Known rows, with every way that one mark hangs from another
nogo(pigez(fuma(zako) mopo)): 19,9,-9,-11,10,-3,-3,13,-2,-12,6,0,1,4,2,17,-35,8,16,-10,13,7,-10,4,1,-4,-6,14,4,-2,34,21,13,-4,-3,5,-6,9,-16,2,-17,-1,-14,-32,13,17,9,-8,13,5,5
tona(dabib): 4,-2,3,-7,2,0,1,-5,9,-1,-1,0,-1,-2,4,-2,-5,-2,-1,2,2,5,0,0,-3,-4,-2,-2,10,-2,3,-2,-2,-11,4,-2,0,1,-16,-7,17,2,3,1,6,-3,4,0,3,12,-4
nogo(pigez(fuma mopo(gumem))): 11,9,-5,-10,-10,-14,1,22,0,-11,7,-1,5,1,-1,20,-18,11,23,-6,-4,3,-6,3,7,-1,-10,5,-21,-7,31,29,13,-10,0,6,1,7,-8,9,-19,-8,-14,-36,5,15,10,-11,22,-2,15
nogo(pigez): 2,2,-9,-8,-3,-1,6,-6,2,-7,6,0,0,-2,-3,17,-18,8,9,-5,5,3,-3,4,1,-3,0,3,0,-3,13,9,-2,0,6,3,-2,-1,-13,4,-3,-2,-2,-4,-3,4,1,-6,-1,3,2
tona(dabib zako): 14,0,5,-8,9,3,-8,-5,7,2,0,1,1,-4,12,-4,-10,-4,-3,0,5,7,-1,-1,-6,-3,-8,-4,25,-3,0,-3,-6,-20,5,-8,1,1,-8,-13,22,4,2,-3,11,-1,5,0,6,18,-9
mopo(gumem pigez(fuma(zako))): 26,12,9,-15,-4,-18,-21,13,4,-6,-3,5,-1,-9,8,-4,13,11,15,1,-13,-4,-9,0,2,3,-3,6,-8,-6,16,17,10,-8,0,-6,7,13,-13,3,-18,-8,-10,-34,39,12,9,-3,11,-5,9
tona(zako(fuma)): 17,0,-8,-13,14,6,-6,-4,-10,-9,6,-1,4,-4,11,-5,-18,4,-2,-3,4,4,7,-4,2,-1,-6,-1,29,-3,1,2,-9,-16,-4,-8,-8,0,1,-5,0,6,-8,-17,17,9,-2,1,15,6,-7
gumem(mopo(pigez(fuma))): 15,4,16,-17,4,-18,-11,26,0,20,-4,8,6,-4,6,-3,16,15,13,6,-6,-6,-5,5,4,3,-1,2,-26,-6,17,8,5,-1,7,-6,-1,10,-9,14,-10,-5,0,-35,20,6,19,-6,-6,-12,19
zako(fibigil fuma tona(dabib)): 15,2,-15,-24,19,5,-13,-11,-5,-16,21,-10,1,-6,12,-8,-29,1,-6,9,6,6,4,-5,-1,-20,-13,0,37,-7,11,11,-15,-30,-10,-6,-10,2,-27,-12,19,12,-2,-27,45,6,7,-14,36,15,-5
fibigil(zako(tona)): 4,4,0,-6,3,-3,-14,-6,-2,5,10,-10,2,1,-3,-1,-13,-4,-1,11,6,0,6,1,-10,-13,-4,8,20,1,2,10,-4,-10,-5,-5,5,-1,-6,-9,1,8,-2,-13,33,16,5,-7,18,5,-7
mura(meliga pigez(mopo(gumem))): 7,5,-2,5,-18,-9,-10,19,8,-9,-8,1,-3,8,-2,6,15,3,14,3,-20,3,-3,3,1,18,-19,6,1,-1,16,24,14,-7,9,8,9,15,4,24,3,-1,-28,-9,-13,20,3,-4,38,-8,18
tona(zako): 12,2,1,-1,6,2,-8,0,-1,1,3,2,3,-3,8,-2,-5,-1,-3,-1,3,2,0,-1,-3,1,-6,-3,18,0,-3,-1,-4,-10,3,-4,2,2,9,-5,4,2,-2,-4,4,5,2,0,3,5,-7
mopo(gumem): 6,3,0,-1,-16,-7,-7,7,4,-5,1,-1,0,0,1,0,11,-2,7,0,-14,-1,-3,-3,4,2,-3,1,-3,-5,0,10,3,-4,3,-2,5,3,4,3,-6,-4,-7,-5,9,6,0,-2,19,-8,7
fibigil(zako): 1,-3,4,5,0,-3,-10,0,1,-5,-1,-4,2,0,-3,1,-5,-2,3,-1,5,2,5,1,-1,-4,1,3,13,0,5,4,0,-6,0,-4,0,-2,-9,-4,-5,8,-7,-5,21,7,0,2,7,3,-4
zako(fibigil(pigez)): -2,-1,0,1,7,-2,-7,4,-5,-17,10,-4,3,-3,0,-6,-2,16,8,-5,1,7,-3,0,5,-10,-7,3,18,-3,15,-7,-6,-10,3,-8,-14,-2,-29,3,-6,10,-8,-18,9,3,2,-2,11,1,3
fibigil(pigez(fuma)): 0,2,8,-5,13,-8,7,5,2,1,3,-2,4,-7,1,-7,-2,24,11,-6,2,4,2,3,1,-4,-3,2,-10,-1,16,-17,6,-5,3,-3,-11,2,-24,3,-9,3,0,-32,8,4,8,5,-12,0,2
fuma(zako(tona)): 19,8,-7,-9,9,4,-17,-7,-1,4,9,-2,-4,3,6,-4,-11,-6,-2,7,7,-1,-3,-1,-8,-9,-4,11,29,0,2,7,-3,-7,-5,-1,4,5,0,-8,4,4,-2,-7,30,13,4,-8,23,5,-9
mopo(gumem pigez(mura(meliga))): 11,2,26,-15,-34,-17,-14,15,14,8,-19,4,6,-12,8,13,17,28,14,12,-45,0,-12,7,2,2,-10,5,9,-1,4,28,0,-1,-7,-5,4,17,-5,25,1,0,-7,-3,3,10,-2,0,18,-12,21
pigez(fuma mopo(gumem) mura(meliga)): 10,5,18,-4,-19,-13,-5,28,11,1,-18,0,11,-5,9,15,-8,18,16,3,-36,2,-11,8,3,-2,-18,8,-1,4,17,26,13,-8,-17,3,-8,20,6,26,-6,1,-10,-22,0,18,5,3,27,-10,22
fibigil(pigez(fuma mura) zako): 3,-1,12,-7,0,-13,-5,8,5,0,-10,-6,16,-12,-5,4,-7,35,13,-5,-10,8,2,11,1,-15,-5,3,17,6,21,-3,3,-10,-4,-8,-14,3,-34,5,-14,17,-3,-25,24,10,8,12,-4,2,4
mura(pigez(mopo)): 5,4,-16,1,0,-4,-3,12,-2,-7,-2,0,3,11,-8,3,12,0,7,-2,4,1,-1,6,0,14,-10,-5,-2,1,20,14,8,1,10,6,14,5,-1,8,-5,5,-19,-2,-18,6,9,-5,16,3,6
gumem(mopo(pigez(fuma mura(meliga)))): 18,2,32,-18,-9,-18,-12,27,11,27,-22,8,14,-14,10,10,8,31,12,12,-34,1,-8,11,2,0,-11,5,-5,2,13,15,4,0,-3,-4,-8,19,-8,35,0,3,1,-27,11,12,14,2,-3,-18,27
fuma(zako(fibigil(pigez) tona)): 19,5,-7,-9,14,2,-23,-2,-6,-13,19,-8,0,-2,7,-10,-13,11,7,3,9,6,-7,-1,-1,-19,-12,15,45,-3,15,-3,-7,-17,-2,-8,-9,4,-29,-5,0,14,-8,-26,36,16,8,-7,33,4,-6
gumem(mopo(pigez)): 13,2,16,-16,-7,-13,-12,26,0,21,-2,8,4,2,2,2,22,9,11,7,-5,-3,-5,6,7,4,-2,3,-8,-6,8,14,-2,5,12,-8,3,7,-5,14,-3,-1,-3,-16,7,4,12,-7,6,-12,15
zako(fibigil(pigez) fuma tona(dabib)): 12,2,-7,-27,20,1,-8,-9,-5,-16,24,-11,3,-6,11,-15,-25,19,4,6,8,9,4,-1,2,-24,-16,5,44,-9,21,-1,-16,-31,-5,-11,-20,2,-49,-7,15,18,-6,-36,41,9,8,-10,38,15,-4
tona(dabib zako(fibigil(pigez) fuma)): 20,-3,-5,-19,21,4,-11,-3,-5,-26,15,-6,5,-11,17,-14,-25,19,4,-6,9,14,4,-3,4,-15,-16,-1,54,-8,19,-9,-17,-36,2,-18,-22,-1,-45,-10,13,17,-13,-33,32,6,5,0,28,18,-9
zako(fibigil tona(dabib)): 9,1,-7,-14,11,3,-16,-7,3,-8,17,-8,-1,-2,7,-4,-18,-3,-6,11,4,4,-4,-3,-5,-18,-11,1,25,-3,7,6,-11,-25,-4,-5,-1,3,-21,-11,21,7,7,-14,32,4,9,-14,23,16,-6
fuma(zako(fibigil tona)): 21,7,-13,-7,14,6,-26,-5,-4,-13,16,-7,-4,-1,8,-6,-19,-5,-4,7,6,1,-8,-5,-5,-14,-9,12,38,0,6,8,-8,-15,-8,-5,-3,7,-8,-8,1,9,-1,-16,40,13,4,-10,31,5,-7
mopo(gumem pigez(fuma)): 11,7,12,-16,-8,-21,-12,14,4,1,-2,4,2,-11,5,-1,18,16,15,4,-17,-8,-5,1,3,5,-2,-2,-29,-7,13,16,8,-6,1,-4,8,11,-10,7,-16,-10,-3,-34,24,5,8,-7,2,-7,14
zita(meliga): -2,-2,7,-7,1,4,1,2,8,-1,-7,3,0,-2,6,6,-10,3,-2,7,-10,1,-14,-4,-1,0,-6,1,15,-1,-2,0,5,-5,-5,3,1,-2,1,-1,-9,-11,-1,-14,-5,1,-4,0,5,-6,0
zako(fibigil(pigez) tona): 3,3,-3,-10,10,0,-10,0,-6,-4,20,-10,2,-2,2,-8,-11,15,6,7,4,5,-2,-1,0,-19,-11,7,24,-4,12,-4,-10,-16,-2,-7,-9,-1,-26,-1,1,10,-2,-26,23,9,6,-10,23,3,-1
mura(meliga pigez(fuma mopo)): 6,5,-1,4,9,-6,-2,11,7,-7,-11,2,-1,5,2,4,-7,12,8,2,-6,3,-1,4,-3,12,-16,2,-11,5,26,9,18,-5,2,10,1,15,-3,21,1,2,-15,-24,-9,16,11,-1,7,-3,12
mopo(pigez): 4,1,12,-14,-3,-10,-5,5,-2,6,-2,4,1,-2,2,-1,13,13,9,4,-4,-4,-1,3,2,3,2,-1,-9,-4,5,10,0,4,0,-6,8,5,-10,2,-3,-2,-1,-8,2,-1,2,-4,-2,-2,6

Rows
4,1,6,-14,3,-6,-1,16,-12,-14,11,-9,11,6,-5,-1,-18,19,20,-8,12,9,11,3,12,-10,-7,9,30,-3,29,13,-1,-10,-6,-10,-17,-5,-34,1,-15,20,-28,-35,18,19,0,3,38,6,2
fibigil(pigez(mopo) zako(fuma))
4,2,9,-15,-8,-10,-11,0,3,12,1,-11,14,-7,-5,3,-6,28,11,8,-7,9,4,12,-4,-22,-9,10,40,4,11,7,-9,-10,-7,-11,-4,2,-27,1,-2,21,-4,-11,27,16,6,1,21,5,-1
fibigil(pigez(mura) zako(tona))
11,2,-19,-19,18,5,-13,-7,-13,-15,21,-9,1,-3,7,-5,-26,4,-5,9,4,1,5,-4,1,-16,-11,2,28,-6,8,11,-13,-19,-16,-5,-11,1,-13,-3,0,11,-3,-28,38,12,1,-13,33,4,-3
zako(fibigil fuma tona)
26,14,6,-25,16,-10,-19,0,-1,10,8,1,-1,-5,9,-8,-6,12,6,12,3,-4,-5,2,-9,-8,-3,9,3,-3,12,12,4,-9,-7,-4,7,11,-13,-4,-6,-2,1,-36,43,13,14,-11,8,2,-1
mopo(pigez(fuma(zako(tona))))
19,13,5,-15,17,-6,-8,15,-4,4,15,-6,4,7,5,-8,-18,16,14,2,12,5,-4,4,-3,-14,-12,17,18,0,29,5,10,-13,-9,-3,-8,8,-20,-2,-10,9,-11,-43,27,23,14,-6,30,6,1
fibigil(pigez(fuma(zako(tona)) mopo))
16,4,2,-7,-2,-3,-17,22,-6,-18,-3,-5,11,3,2,5,-9,25,16,-6,-6,11,-15,8,8,-17,-15,9,51,6,28,13,-4,-7,-8,-9,-14,10,-28,5,-13,21,-17,-15,7,13,4,2,37,1,7
fuma(zako(fibigil(pigez(mopo mura))))
20,8,-13,-8,12,-3,-4,-4,3,-17,5,1,-2,-8,3,12,-30,10,10,-8,7,4,-7,1,-3,-5,-3,10,5,-1,21,5,8,-5,4,6,-7,5,-18,0,-12,-1,-5,-26,23,11,7,-3,-5,3,-3
nogo(pigez(fuma(zako)))
15,5,27,-18,-21,-21,-12,16,14,9,-19,5,10,-18,11,11,8,33,16,11,-43,-2,-11,8,0,0,-10,3,-8,2,11,24,7,-4,-10,-2,-1,21,-8,26,-5,-3,-2,-25,16,13,5,3,6,-14,23
mopo(gumem pigez(fuma mura(meliga)))
3,2,-2,6,-2,-3,-3,10,5,-5,-9,0,-2,11,-2,4,2,5,5,1,-6,4,0,4,-2,16,-14,4,5,4,16,15,11,1,5,9,4,11,-1,20,7,5,-21,-4,-21,16,4,-2,20,-1,11
mura(meliga pigez(mopo))
34,13,10,-27,12,-12,-26,19,3,23,6,5,3,-1,11,-7,6,9,11,14,1,-5,-7,3,-6,-7,-6,11,4,-6,15,16,4,-8,3,-8,4,14,-7,7,-6,0,-3,-43,49,21,23,-14,17,-8,10
gumem(mopo(pigez(fuma(zako(tona)))))
25,14,-18,0,1,-11,-19,20,2,-19,-4,1,0,7,0,-1,12,1,15,-5,-3,2,-8,3,-1,13,-13,1,1,0,31,22,20,-10,11,3,12,15,-2,8,-20,0,-27,-31,16,21,15,-5,31,-1,12
mura(pigez(fuma(zako) mopo(gumem)))
9,4,3,-17,24,-4,-9,-2,4,-7,18,-10,3,-9,10,-14,-21,19,6,5,6,9,-2,-2,-3,-23,-13,4,17,-6,23,-11,-5,-31,-2,-7,-11,4,-44,-9,13,10,5,-43,40,7,18,-9,12,16,-3
zako(fibigil(pigez(fuma)) tona(dabib))
22,7,-2,-16,10,4,-16,-10,9,2,9,-4,-5,2,11,-8,-17,-8,-4,10,8,5,-2,-1,-11,-11,-8,9,37,-3,3,4,-4,-16,-1,-3,5,6,-15,-15,21,7,-1,-5,34,11,10,-8,27,17,-11
fuma(zako(tona(dabib)))
26,10,-33,-4,29,0,-28,-8,0,-21,10,-6,-3,-5,7,-11,-10,1,-3,5,5,2,-5,-1,-11,-3,-15,0,22,2,21,5,3,-20,5,0,8,12,-16,-1,-4,7,-8,-32,48,17,18,-11,16,5,-2
mura(pigez(fuma(zako(fibigil tona))))
9,8,3,-2,-6,-13,-2,25,-1,-5,0,-1,4,3,0,4,0,3,15,-3,-7,-3,-4,-1,5,1,-9,1,-20,-3,20,21,14,-10,-5,2,2,8,4,6,-16,-6,-11,-32,8,13,7,-4,23,-4,14
pigez(fuma mopo(gumem))
20,5,-2,-17,17,2,-22,-4,4,-13,20,-7,-3,-3,11,-15,-19,9,4,4,9,10,-8,-1,-5,-23,-15,13,53,-5,18,-4,-10,-27,2,-10,-10,4,-46,-12,16,15,-5,-23,43,11,13,-8,35,16,-9
fuma(zako(fibigil(pigez) tona(dabib)))
13,0,30,-18,-23,-13,-14,27,10,27,-20,9,12,-7,8,12,14,26,12,14,-33,1,-10,12,3,0,-11,7,12,2,6,21,-4,7,1,-7,-3,16,-4,32,6,6,-3,-6,0,10,6,2,11,-16,25
gumem(mopo(pigez(mura(meliga))))
3,4,-1,-13,7,-3,-9,16,-10,-3,22,-10,5,9,0,-3,-12,13,12,5,9,6,-3,3,5,-18,-17,9,23,-2,23,13,-4,-15,-10,-7,-7,3,-23,1,-2,13,-10,-32,10,17,8,-14,39,5,3
zako(fibigil(pigez(mopo)) tona)
15,10,8,-7,14,-6,-3,21,-4,-7,2,-1,3,3,5,-6,-10,16,16,-9,10,6,-5,2,3,-8,-7,12,12,0,29,-1,12,-7,-4,-2,-13,7,-22,2,-16,7,-15,-36,11,15,9,2,16,4,4
fibigil(pigez(fuma(zako) mopo))
21,11,-6,-11,20,0,-14,-4,1,2,8,-3,-2,-3,9,-8,-19,-1,0,6,5,-1,-3,-3,-10,-11,-4,9,12,0,8,2,7,-12,-9,2,0,9,-2,-6,-2,0,1,-28,41,16,11,-6,10,4,-5
pigez(fuma(zako(tona)))
19,3,18,-22,-8,-20,-11,29,5,24,-16,7,15,-10,5,8,16,28,13,7,-21,-1,-9,14,3,-2,-5,-4,-11,1,15,17,2,3,2,-9,0,15,-9,21,-12,3,3,-24,17,4,19,-1,-6,-12,22
gumem(mopo(pigez(fuma mura)))
1,-1,16,-6,-16,-13,-4,23,-3,2,-7,-8,18,4,-8,12,-4,27,18,-4,-6,10,0,15,5,-13,-8,6,33,6,25,17,-1,-4,-6,-10,-9,2,-29,6,-12,21,-15,-12,1,15,2,7,25,5,8
fibigil(pigez(mopo mura) zako)
28,8,1,-12,3,-15,-33,14,-2,-21,3,4,0,-11,11,-5,6,10,13,2,-10,-2,-14,-4,4,-3,-8,5,3,-8,22,18,4,-16,-1,-9,0,14,-22,3,-20,-4,-12,-42,50,13,9,-7,20,-6,11
mopo(gumem pigez(fuma(zako(fibigil))))
9,4,6,-5,-29,-11,-7,28,2,1,-9,-2,12,3,-4,17,10,10,15,2,-23,0,-10,9,8,-3,-10,0,8,4,12,34,3,-2,-10,-4,6,10,7,11,-12,3,-13,-1,-8,10,1,-3,36,-5,17
pigez(mopo(gumem) mura)
1,0,19,-1,-16,-3,1,18,7,8,-17,-1,9,4,4,15,-13,17,7,6,-23,5,-8,8,1,-4,-12,8,19,8,10,22,3,3,-18,2,-8,12,3,21,6,8,-7,2,-18,13,-2,4,21,-4,14
pigez(mopo mura(meliga))
4,9,11,-11,12,-12,-7,16,-4,7,13,-10,9,5,-4,-2,-19,19,16,4,14,6,5,5,-2,-17,-10,13,8,-1,30,9,7,-18,-11,-6,-7,2,-27,-2,-12,13,-10,-50,31,25,14,-6,25,6,3
fibigil(pigez(fuma mopo) zako(tona))
5,0,-5,-13,12,0,-1,18,-16,-24,16,-7,8,4,2,-3,-18,20,13,-7,8,7,2,-1,15,-12,-13,4,28,-6,32,11,-5,-13,-11,-8,-23,-1,-32,4,-12,16,-22,-37,10,11,1,-5,39,3,7
zako(fibigil(pigez(mopo)) fuma)
26,7,-8,-13,28,2,-23,-6,4,-15,14,-7,-3,-7,16,-13,-31,-5,-4,7,9,5,-9,-4,-10,-21,-14,6,31,-3,17,1,-3,-31,-6,-4,-5,10,-28,-14,13,9,4,-35,58,13,17,-10,20,14,-7
pigez(fuma(zako(fibigil tona(dabib))))
23,11,-11,-2,21,1,-18,-11,11,-2,-1,0,-7,-4,9,-8,-14,5,-2,11,-4,3,-3,1,-14,4,-15,10,21,3,12,1,9,-14,3,9,5,17,-7,11,9,6,-9,-25,30,23,13,-4,13,-1,1
mura(meliga pigez(fuma(zako(tona))))
18,-2,-16,-8,21,8,-16,-4,-13,-25,10,-4,4,-7,14,-5,-25,3,-4,-4,4,5,3,-8,2,-8,-13,-3,39,-3,8,4,-14,-23,-7,-9,-14,2,-9,-6,-2,11,-8,-25,30,7,-1,-3,22,5,-7
tona(zako(fibigil fuma))
5,8,-1,-12,19,-8,-7,18,-9,-5,21,-9,6,4,3,-4,-21,20,14,5,9,6,-5,2,2,-20,-16,7,6,-2,32,6,3,-20,-14,-5,-12,4,-27,0,-8,10,-5,-53,23,16,14,-10,26,5,5
zako(fibigil(pigez(fuma mopo)) tona)
